Each row was made from one walk, in order. Every step used is in the known rows, and no mark comes twice. Write each row's walk.
Known rows:
bido/zikim/neve/badez/pofa: [-0.01  0.04  0.25 -0.39  0.15 -0.10  0.32 -0.32  0.32  0.09  0.11 -0.02
  0.20 -0.26 -0.18  0.01 -0.03 -0.14 -0.38  0.09  0.23 -0.18  0.34 -0.11
 -0.14]
zikim/bido: [ 0.37  0.07  0.08 -0.14 -0.02  0.04 -0.07 -0.24  0.11  0.04 -0.04 -0.10
 -0.11  0.09 -0.06 -0.10 -0.13 -0.15 -0.13 -0.10  0.01 -0.20  0.18 -0.29
  0.02]
badez/bido: [ 0.18  0.03  0.12  0.19 -0.12 -0.01 -0.02 -0.18 -0.02  0.09 -0.06 -0.11
 -0.03  0.00 -0.02 -0.14 -0.11 -0.01 -0.08  0.04  0.12 -0.04  0.03 -0.42
  0.08]
dedu/neve/zikim/bido/tagiz: [ 0.38  0.36  0.23 -0.15  0.10  0.02  0.04  0.03  0.04 -0.01  0.00  0.17
 -0.05  0.19 -0.18 -0.02 -0.35 -0.08 -0.16 -0.24 -0.18 -0.01  0.42 -0.23
  0.11]
dedu/bido/tagiz: [ 0.22  0.22  0.12 -0.10 -0.02 -0.15  0.14 -0.08  0.14  0.22  0.09  0.01
 -0.08  0.15 -0.06 -0.16 -0.42 -0.08 -0.05 -0.16  0.17  0.14  0.15 -0.29
 -0.10]
badez/neve/zikim/bido/tagiz: [ 0.35  0.33  0.27 -0.10  0.06 -0.08 -0.04  0.10  0.01 -0.01  0.08  0.13
  0.03  0.03 -0.09 -0.16 -0.31  0.02 -0.25 -0.14 -0.14  0.05  0.31 -0.36
  0.02]
pofa/badez/bido: [ 0.19 -0.07  0.03  0.04 -0.04 -0.14  0.06 -0.23  0.01  0.10 -0.12 -0.23
 -0.10 -0.01 -0.14 -0.18 -0.12 -0.03 -0.15  0.10  0.27 -0.12 -0.07 -0.60
  0.03]
bido/pofa/badez/neve/zikim: [ 0.15  0.01  0.20 -0.16  0.14 -0.28  0.14 -0.04  0.03  0.00  0.12  0.10
  0.16 -0.36 -0.14 -0.15 -0.11  0.11 -0.34  0.02  0.13 -0.06  0.14 -0.48
 -0.02]
zikim/neve/badez/pofa/bido/dedu: [ 0.02  0.02  0.17 -0.36  0.06 -0.08  0.17 -0.46  0.28  0.32  0.04 -0.16
  0.09 -0.13 -0.01 -0.10 -0.05 -0.17 -0.22  0.06  0.10 -0.13  0.30 -0.37
 -0.28]
dedu/neve/zikim/bido/pofa/badez: [ 0.36  0.06  0.05 -0.34  0.14 -0.17  0.10 -0.14  0.13  0.02 -0.05 -0.07
 -0.09 -0.11 -0.24 -0.04 -0.12 -0.09 -0.20 -0.06  0.02 -0.25  0.26 -0.39
  0.13]
tagiz/neve: [ 0.14 -0.11  0.17 -0.05 -0.02 -0.06  0.07 -0.11  0.00  0.20  0.14  0.08
  0.19 -0.22 -0.03 -0.08 -0.25 -0.14 -0.33 -0.19  0.15 -0.05  0.14 -0.21
 -0.03]
pofa/badez/neve: [ 0.21 -0.08  0.13 -0.16  0.09 -0.25  0.18 -0.16  0.06  0.12  0.02 -0.04
  0.04 -0.23 -0.10 -0.16 -0.12 -0.01 -0.38  0.06  0.35 -0.06  0.11 -0.46
 -0.23]
tagiz/neve/zikim: [ 0.10 -0.02  0.22  0.01  0.12  0.00  0.00 -0.04 -0.09  0.06  0.18  0.28
  0.26 -0.17 -0.11 -0.11 -0.26  0.00 -0.39 -0.25 -0.06 -0.04  0.20 -0.24
  0.04]
zikim/bido/neve: [ 0.35  0.13  0.04 -0.16  0.16  0.03 -0.06 -0.20  0.10  0.17 -0.10  0.05
 -0.08  0.07 -0.06  0.01 -0.13 -0.17 -0.21 -0.17 -0.05 -0.08  0.46 -0.09
 -0.02]
pofa/badez/neve/zikim/bido/dedu: [ 0.24  0.12  0.13 -0.20  0.27 -0.04 -0.13 -0.24 -0.06  0.17  0.04  0.05
 -0.05  0.05 -0.12 -0.35 -0.17  0.01 -0.36 -0.15 -0.11 -0.12  0.24 -0.56
 -0.28]
dedu/neve: [ 0.22  0.06  0.15 -0.08  0.07 -0.01  0.20 -0.20  0.09  0.11 -0.02  0.12
  0.02  0.00 -0.09  0.09 -0.16 -0.13 -0.20 -0.14  0.16 -0.08  0.36 -0.10
 -0.06]
neve/badez/pofa/bido: [ 0.17 -0.06  0.16 -0.33 -0.18 -0.19  0.13 -0.35  0.40  0.09  0.06 -0.23
  0.01 -0.24 -0.14 -0.01 -0.02 -0.07 -0.13  0.20  0.16 -0.14  0.05 -0.37
 -0.03]
bido/neve/badez/pofa: [ 0.11  0.06  0.17 -0.45  0.13 -0.21  0.34 -0.31  0.39  0.13  0.09 -0.03
  0.05 -0.33 -0.19  0.11 -0.13 -0.09 -0.25  0.03  0.22 -0.08  0.24 -0.08
 -0.15]
neve/zikim: [ 0.08  0.05  0.20  0.00  0.13  0.02  0.08 -0.17  0.02 -0.07  0.11  0.20
  0.14  0.00 -0.15 -0.06 -0.19  0.03 -0.20 -0.16  0.02 -0.07  0.16 -0.29
  0.04]
zikim/neve/badez: [ 0.16 -0.02  0.22 -0.33  0.19 -0.06  0.35 -0.24  0.26  0.15  0.11 -0.11
  0.08 -0.09 -0.05  0.06 -0.17 -0.24 -0.33  0.09  0.21 -0.09  0.44 -0.13
 -0.12]
neve/badez/pofa: [ 0.11  0.00  0.22 -0.43 -0.01 -0.19  0.35 -0.34  0.40  0.04  0.15 -0.14
  0.05 -0.32 -0.18  0.03 -0.13 -0.08 -0.18  0.09  0.28 -0.17  0.01 -0.23
 -0.12]
bido/tagiz/neve: [ 0.11  0.05  0.26 -0.10 -0.05 -0.14  0.17  0.05  0.02  0.20  0.19  0.09
  0.20 -0.17 -0.06 -0.05 -0.44 -0.17 -0.24 -0.22  0.16  0.09  0.14 -0.24
  0.01]
zikim/bido/tagiz/neve/badez: [ 0.35  0.08  0.28 -0.41  0.01 -0.17  0.10  0.03  0.22  0.20  0.24 -0.15
 -0.03 -0.14 -0.14 -0.06 -0.43 -0.24 -0.28 -0.05 -0.02  0.03  0.24 -0.26
  0.01]

Write each row's walk:
[ 0.15  0.14  0.15  0.08  0.07  0.05  0.02 -0.25 -0.08  0.30 -0.06  0.05
 -0.06  0.10 -0.01 -0.13 -0.16 -0.07 -0.15 -0.13  0.00  0.00  0.32 -0.31
 -0.16] : badez/bido/dedu/neve
[ 0.13  0.04  0.16 -0.24  0.26 -0.04  0.13 -0.22  0.22  0.28  0.14 -0.01
  0.03  0.05 -0.10 -0.13 -0.14 -0.16 -0.41  0.06  0.08  0.01  0.56 -0.10
 -0.20] : dedu/bido/zikim/neve/badez
[ 0.32  0.08  0.17 -0.18 -0.02 -0.08 -0.12 -0.01  0.03  0.07  0.13  0.04
  0.12 -0.28 -0.06 -0.11 -0.16 -0.07 -0.21 -0.17 -0.19 -0.17  0.21 -0.27
  0.24] : tagiz/neve/zikim/bido/pofa
[ 0.24  0.21  0.20 -0.10  0.20  0.05 -0.20 -0.19 -0.09  0.17  0.08  0.15
  0.01  0.06 -0.01 -0.32 -0.16  0.04 -0.30 -0.20 -0.24 -0.06  0.32 -0.42
 -0.23] : badez/neve/zikim/bido/dedu
[ 0.06 -0.03  0.27  0.05 -0.01 -0.06 -0.14 -0.05  0.01  0.22  0.19 -0.06
  0.09 -0.16 -0.18 -0.21 -0.14 -0.05 -0.37  0.09 -0.05  0.07  0.22 -0.32
  0.07] : tagiz/neve/badez/bido/zikim
[ 0.13  0.04  0.04 -0.15 -0.02 -0.12  0.04 -0.31  0.23  0.20 -0.12  0.05
  0.09 -0.17 -0.07  0.06  0.00 -0.07 -0.19 -0.02  0.11 -0.05  0.30 -0.19
 -0.04] : badez/pofa/bido/neve
[-0.05  0.03  0.19  0.00  0.20  0.09  0.13 -0.22  0.02  0.13  0.01  0.15
  0.26  0.03 -0.06 -0.03 -0.04 -0.18 -0.38 -0.07  0.15 -0.10  0.51 -0.11
 -0.06] : bido/zikim/neve
[ 0.19  0.04  0.21 -0.15 -0.05 -0.18  0.21 -0.11  0.21  0.18  0.05 -0.29
  0.05 -0.31  0.03 -0.01 -0.07 -0.14 -0.12  0.24  0.13 -0.07  0.27 -0.30
  0.16] : zikim/neve/badez/bido/pofa
[ 0.14  0.13  0.26 -0.36 -0.20 -0.26  0.25 -0.16  0.40  0.10  0.11 -0.20
  0.03 -0.17 -0.17  0.02 -0.25 -0.10 -0.03  0.14  0.18  0.02  0.05 -0.41
  0.02] : neve/badez/pofa/bido/tagiz
[ 0.07  0.06  0.21 -0.09  0.04 -0.06  0.04 -0.30  0.09  0.29  0.13 -0.21
 -0.10  0.01 -0.05 -0.22 -0.21 -0.07 -0.08  0.07  0.04  0.03  0.09 -0.48
 -0.17] : neve/badez/bido/dedu
[ 0.21  0.06  0.22 -0.45  0.05 -0.17  0.38 -0.30  0.37  0.08  0.09 -0.04
  0.00 -0.29 -0.20  0.12 -0.13 -0.09 -0.24  0.04  0.23 -0.16  0.22 -0.10
 -0.14] : dedu/neve/badez/pofa
[ 0.02 -0.01  0.26 -0.25  0.24 -0.02  0.23 -0.21  0.21  0.15  0.16 -0.03
  0.15 -0.06 -0.14  0.01 -0.11 -0.22 -0.40  0.10  0.13 -0.06  0.52 -0.11
 -0.10] : bido/zikim/neve/badez
[ 0.09 -0.12  0.07 -0.31  0.00 -0.30  0.30 -0.24  0.22  0.08  0.06 -0.22
  0.02 -0.27 -0.17 -0.03 -0.14 -0.14 -0.08  0.06  0.40 -0.19 -0.05 -0.47
  0.05] : bido/pofa/badez
[ 0.10  0.09  0.15 -0.37  0.17 -0.12  0.22 -0.33  0.32  0.22  0.10 -0.02
  0.08 -0.16 -0.14 -0.13 -0.06 -0.08 -0.40  0.04  0.16 -0.11  0.38 -0.09
 -0.24] : dedu/bido/zikim/neve/badez/pofa
[ 0.17  0.18  0.15 -0.13  0.19  0.13 -0.15 -0.30 -0.03  0.12  0.08  0.09
 -0.04  0.19 -0.09 -0.25 -0.20 -0.05 -0.15 -0.26 -0.21 -0.14  0.23 -0.40
 -0.13] : neve/zikim/bido/dedu
[ 0.29  0.01  0.05 -0.32  0.08 -0.19  0.06 -0.19  0.15 -0.02  0.01 -0.16
 -0.05 -0.14 -0.23 -0.11 -0.12 -0.08 -0.13 -0.02  0.07 -0.27  0.06 -0.51
  0.15] : neve/zikim/bido/pofa/badez
[ 0.18 -0.13  0.25 -0.31  0.05 -0.15  0.17 -0.11  0.20  0.21  0.27 -0.08
  0.09 -0.28 -0.11 -0.03 -0.29 -0.18 -0.35  0.00  0.13 -0.02  0.18 -0.20
 -0.07] : tagiz/neve/badez
[ 0.07  0.12  0.30 -0.03  0.08 -0.07  0.09  0.10 -0.07  0.07  0.22  0.29
  0.27 -0.12 -0.15 -0.08 -0.43 -0.02 -0.31 -0.29 -0.05  0.08  0.20 -0.27
  0.07] : bido/tagiz/neve/zikim
[ 0.11  0.09  0.12 -0.17 -0.02 -0.03  0.07 -0.39  0.14  0.29 -0.06  0.05
  0.02 -0.04 -0.06 -0.05 -0.06 -0.09 -0.16 -0.11  0.05 -0.11  0.30 -0.29
 -0.22] : badez/pofa/bido/dedu/neve
[ 0.15  0.08  0.06  0.06  0.26 -0.07 -0.01 -0.13 -0.07  0.07 -0.10  0.15
  0.01  0.01 -0.21 -0.09 -0.15  0.07 -0.30 -0.08 -0.02  0.01  0.27 -0.38
  0.05] : pofa/badez/bido/neve/zikim
[ 0.21 -0.04  0.23 -0.14 -0.17 -0.26  0.06 -0.01  0.15  0.23  0.18 -0.26
  0.06 -0.46 -0.02 -0.10 -0.16 -0.09 -0.15  0.15  0.06  0.00  0.06 -0.36
  0.20] : tagiz/neve/badez/bido/pofa
[ 0.12  0.09  0.27  0.02 -0.03 -0.09 -0.05  0.08 -0.04  0.10  0.15  0.21
  0.24 -0.09 -0.13 -0.11 -0.35 -0.02 -0.29 -0.19 -0.14  0.11  0.22 -0.38
  0.14] : pofa/bido/tagiz/neve/zikim
[ 0.15  0.04  0.15  0.06 -0.21 -0.17  0.05 -0.12  0.08  0.12  0.02 -0.20
  0.04 -0.26  0.02 -0.08 -0.07 -0.03  0.04  0.10  0.14 -0.07 -0.01 -0.41
  0.22] : badez/bido/pofa
